Each row was made from one walk, in order. Every step used is in the known rows, and no mark comes twice. Write each row's walk.
Known rows:
nurim-vafi: .00,-.20,.16,-.03,.01,-.15,-.01,-.04,.22,.02,-.22,.01,.10,-.12,.10,-.09,-.08,-.09,-.07,-.12,.05,-.01,-.10,-.16,.29
danavib-nube-nurim-fepimas-ramog-vafi: .15,.03,.11,.26,-.16,-.28,.20,-.18,.11,-.06,-.21,.04,-.04,.29,.24,-.05,-.22,-.32,.32,-.40,.21,.32,.05,.10,.28
ramog-vafi-nurim: .05,.02,.37,.00,.05,-.28,-.04,-.05,.01,-.29,-.13,.07,.05,-.16,.13,.00,-.21,.06,.19,-.22,.03,.02,.12,-.22,-.02
danavib-vafi: -.01,-.03,-.06,.05,.13,-.04,-.10,.13,.09,.01,-.19,-.04,-.04,.18,-.02,-.04,-.13,-.14,.20,.01,-.04,.15,-.12,.05,.13
ramog-vafi: .24,-.10,.18,.06,.23,-.27,-.11,.01,-.02,-.18,-.04,-.01,.03,-.20,.06,-.09,-.04,.01,.13,.02,-.01,-.01,.07,-.24,-.07
ramog-nube-danavib-vafi-nurim: -.15,.43,-.14,-.18,-.28,-.05,-.34,-.07,.08,-.26,-.32,.00,-.06,-.07,.05,-.09,-.38,-.25,.06,-.22,.12,.16,.06,.02,-.03
nube-danavib-vafi-nurim-zukag-ramog-fepimas: -.23,.39,.03,.02,-.01,-.40,-.29,-.05,.29,-.20,-.53,.14,-.03,.41,.08,-.35,-.18,-.24,.07,-.42,.03,.14,.03,.08,.06
zukag-nurim-fepimas-ramog-vafi: .12,.10,.40,.11,.09,-.05,.02,.15,.46,-.06,-.07,.36,.16,.18,.17,-.02,-.36,-.21,.24,-.42,.03,.06,.06,-.15,.08
nurim-fepimas-ramog-nube: -.14,.13,.12,-.06,-.13,-.04,.11,.04,.23,.17,.05,.13,-.05,.01,.14,-.15,-.41,-.41,-.15,-.39,.11,-.02,.00,.03,-.13
nube-danavib-vafi-nurim-fepimas: -.17,.36,-.11,.05,-.22,-.05,-.05,.08,.27,-.14,-.37,.12,.02,.14,.10,-.17,-.48,-.14,.24,-.35,.03,.17,.10,.07,.41
nube-nurim-zukag-ramog-vafi: .20,.01,.36,.00,.04,-.52,.01,-.16,-.12,-.26,-.27,.09,.16,.16,.15,-.13,.07,-.26,.02,-.34,-.06,.15,-.08,-.02,-.10
ramog-fepimas: .01,.01,.03,.08,-.02,-.19,-.12,-.02,.12,.12,-.19,-.09,-.05,.05,.11,-.17,-.08,-.17,-.15,-.07,.04,.06,.21,.08,-.07
nurim-nube-danavib: .07,.14,-.23,-.15,-.05,.02,.01,-.14,-.07,-.10,-.30,-.01,-.02,-.08,-.05,-.12,.09,-.21,-.21,-.09,-.05,-.05,.04,.15,.24
ramog-vafi-nurim-nube-danavib: .13,.10,.18,-.13,-.01,-.32,-.06,-.17,-.06,-.36,-.34,.05,.02,-.22,.11,-.11,-.13,-.08,.00,-.31,.01,.01,.16,-.11,.16
fepimas-ramog-nube-danavib-vafi-nurim: -.33,.52,.01,-.08,-.20,.01,-.32,-.12,.31,-.11,-.25,.19,-.17,.21,.09,-.08,-.44,-.24,.12,-.29,.32,.05,.02,.02,-.11
zukag-nurim-fepimas-ramog-nube: -.08,.23,.23,-.06,-.18,.12,.01,.10,.37,.04,-.06,.31,.13,.16,.16,.06,-.45,-.38,.01,-.49,.05,.08,.01,.00,-.06
nube-danavib-vafi: .01,.29,-.32,.08,.00,.04,-.28,.01,.18,-.11,-.28,.03,-.05,.19,-.07,-.16,-.12,-.08,.23,.06,.04,.12,.02,.06,.24
nurim-zukag-ramog-nube-danavib-vafi: -.10,.25,-.08,-.19,.14,-.35,-.27,.02,.03,-.23,-.28,.08,.00,.21,-.06,-.37,-.02,-.45,-.09,-.29,-.09,.07,-.21,-.02,-.29
zukag-ramog-fepimas: .03,.10,.14,.05,.04,-.39,-.18,.02,.06,.21,-.23,-.03,-.05,.29,-.07,-.32,-.05,-.36,-.22,-.13,.04,.10,.21,.11,-.32
fepimas-ramog-nube-nurim-zukag: -.16,.21,.21,-.12,-.20,-.11,-.02,-.24,.07,-.12,-.12,.18,-.01,.13,.27,.06,-.11,-.31,-.10,-.41,.17,.03,-.17,.13,-.21
nurim-fepimas: .01,-.05,.04,.02,-.09,-.06,.24,.14,.11,.10,-.01,.01,.06,-.05,.09,-.11,-.26,-.18,-.08,-.23,-.11,.01,.04,.03,.16
danavib-nube-nurim: .09,.04,-.18,.15,-.29,-.07,.10,-.25,-.14,-.11,-.23,-.12,-.06,.27,.12,.11,.09,-.14,.22,-.14,.14,.37,.01,.21,.28
zukag-nurim-fepimas-ramog-nube-danavib: -.06,.46,.05,-.03,-.26,.15,-.16,.05,.45,-.06,-.16,.36,.13,.17,.10,-.04,-.46,-.35,.03,-.47,.10,.07,.10,.00,.03
vafi-nurim-zukag-ramog: -.27,.09,.38,-.13,-.01,-.32,.12,-.06,.04,-.21,-.15,.21,.08,.24,.06,-.09,.01,-.07,-.05,-.52,-.07,-.05,-.17,-.04,-.16

Write each row's walk:
-.13,.42,-.03,-.17,-.25,-.31,-.19,.10,.13,-.05,-.37,.10,-.04,.18,-.07,-.34,-.58,-.56,-.08,-.45,.04,.21,.15,.06,-.18  zukag-ramog-nube-danavib-vafi-nurim-fepimas
-.13,.37,-.13,-.16,-.35,-.09,-.18,.03,.17,-.15,-.34,.03,-.01,-.11,.12,-.17,-.57,-.36,.03,-.41,.04,.21,.11,.03,.10  ramog-nube-danavib-vafi-nurim-fepimas
.10,.18,.13,-.20,-.39,-.33,.00,.00,-.16,.07,-.24,.00,.09,.09,.04,-.17,-.39,-.63,-.29,-.41,.02,.23,.18,.19,-.27  zukag-ramog-nube-nurim-fepimas
-.17,.20,.10,-.10,-.05,.01,-.16,-.07,.15,.06,.06,.12,-.13,.06,.06,.00,-.19,-.26,-.11,-.16,.25,-.05,-.03,.03,-.35  fepimas-ramog-nube
-.04,.15,.22,.12,-.36,-.06,.24,-.10,.20,.12,-.16,.18,.08,.24,.23,.03,-.37,-.26,.03,-.38,.15,.18,.09,.25,.25  nube-nurim-fepimas-ramog
.10,-.10,.33,-.05,.41,-.53,-.03,.00,-.03,-.24,-.08,.12,.07,.09,.01,-.31,.18,-.18,.00,-.27,-.14,-.06,-.20,-.22,-.30  nurim-zukag-ramog-vafi
.10,.11,.06,-.19,-.52,-.12,.07,-.09,-.11,-.03,-.20,-.08,.13,-.21,.24,.02,-.44,-.45,-.20,-.36,-.01,.25,.15,.17,.00  ramog-nube-nurim-fepimas
.11,.23,-.09,-.15,-.08,.18,-.09,-.08,.12,-.18,-.36,.18,.11,.07,.01,.04,.04,-.19,-.03,-.22,-.12,.06,.06,.10,.27  zukag-nurim-nube-danavib
-.20,.06,.55,.06,.21,-.31,.02,-.11,.26,-.26,-.02,.31,-.02,.11,.24,-.04,-.10,.05,.20,-.45,.15,-.14,-.16,-.22,-.09  fepimas-ramog-vafi-nurim-zukag
.09,-.01,.12,-.17,-.04,.13,.05,.00,.05,-.11,-.27,.14,.12,.05,.05,.16,.07,-.22,-.06,-.28,-.17,.07,-.05,.12,.16  zukag-nurim-nube
-.19,.08,.11,.01,-.05,-.06,-.05,.06,.14,-.11,-.27,.03,-.04,.18,.07,.04,-.28,-.04,.26,-.22,.04,.15,-.08,.05,.18  danavib-vafi-nurim
.08,-.12,.00,.15,-.28,-.20,.09,-.29,.06,-.10,-.41,-.09,.02,.16,.21,.02,.02,-.24,.13,-.24,.17,.37,-.06,.09,.48  danavib-nube-nurim-vafi
.10,-.02,.41,-.17,.13,-.53,.02,.00,-.15,-.16,-.30,.06,.00,.04,-.03,-.22,-.08,-.33,-.10,-.37,-.03,.03,.12,-.07,-.19  zukag-ramog-vafi-nurim-nube
-.15,-.04,.18,-.25,-.20,-.07,.23,-.12,-.10,-.10,-.26,.02,.00,-.09,.11,.08,-.07,-.11,-.17,-.38,-.04,.01,-.01,.16,.18  vafi-nurim-nube
-.32,.46,.14,-.08,-.41,-.06,.03,-.08,.32,-.06,-.14,.26,-.02,.03,.20,-.10,-.57,-.21,-.05,-.59,.22,-.01,.14,.05,.03  vafi-nurim-fepimas-ramog-nube-danavib
.12,.19,.24,-.15,.04,-.49,-.11,-.08,-.08,-.25,-.37,.12,-.02,.05,-.09,-.30,-.12,-.28,-.06,-.33,.01,.02,.19,-.07,-.10  zukag-ramog-vafi-nurim-nube-danavib
.00,.01,.00,.07,-.13,-.33,.14,-.25,-.13,-.19,-.24,.01,-.01,.47,.10,-.08,.26,-.29,.12,-.37,.04,.30,-.16,.17,.08  danavib-nube-nurim-zukag-ramog
-.21,.05,.15,.02,-.14,-.11,.12,.16,.23,-.03,-.26,.04,.02,.15,.14,-.04,-.49,-.19,.20,-.41,-.05,.20,-.02,.09,.32  danavib-vafi-nurim-fepimas
-.17,.37,-.13,.04,-.15,.00,-.22,-.02,.22,-.22,-.34,.11,-.02,.17,.01,-.09,-.27,.00,.28,-.14,.09,.17,.04,.05,.28  nube-danavib-vafi-nurim
-.30,.11,.41,-.09,-.02,-.47,.01,-.09,.11,-.13,-.28,.13,.03,.28,.16,-.21,-.01,-.18,-.15,-.57,-.03,.00,-.02,.01,-.18  vafi-nurim-zukag-ramog-fepimas
-.13,.32,-.10,-.03,-.12,-.05,-.09,.08,.38,.10,-.20,.14,-.07,.15,.10,-.26,-.52,-.48,.04,-.33,.16,.05,.01,.10,.04  nurim-fepimas-ramog-nube-danavib-vafi
-.08,.19,.26,.11,-.08,.12,.12,.13,.50,.07,-.05,.37,.15,.30,.12,.05,-.32,-.19,.14,-.46,.04,.05,.01,.04,.15  zukag-nurim-fepimas-ramog
-.16,-.05,.09,-.18,-.04,-.10,.08,.02,.00,-.10,-.41,-.03,-.05,.11,.09,.02,-.18,-.26,.06,-.34,-.06,.16,-.11,.19,.29  danavib-vafi-nurim-nube
-.01,-.02,-.06,.06,-.16,-.17,.17,-.30,-.10,-.26,-.21,-.05,.00,.27,.24,.08,.26,-.13,.19,-.35,.04,.27,-.20,.17,.27  danavib-nube-nurim-zukag
-.14,.35,-.06,-.03,-.21,-.02,-.01,.01,.30,.07,-.03,.18,-.04,.03,.11,-.21,-.46,-.38,-.11,-.34,.16,-.04,.09,.04,-.05  nurim-fepimas-ramog-nube-danavib
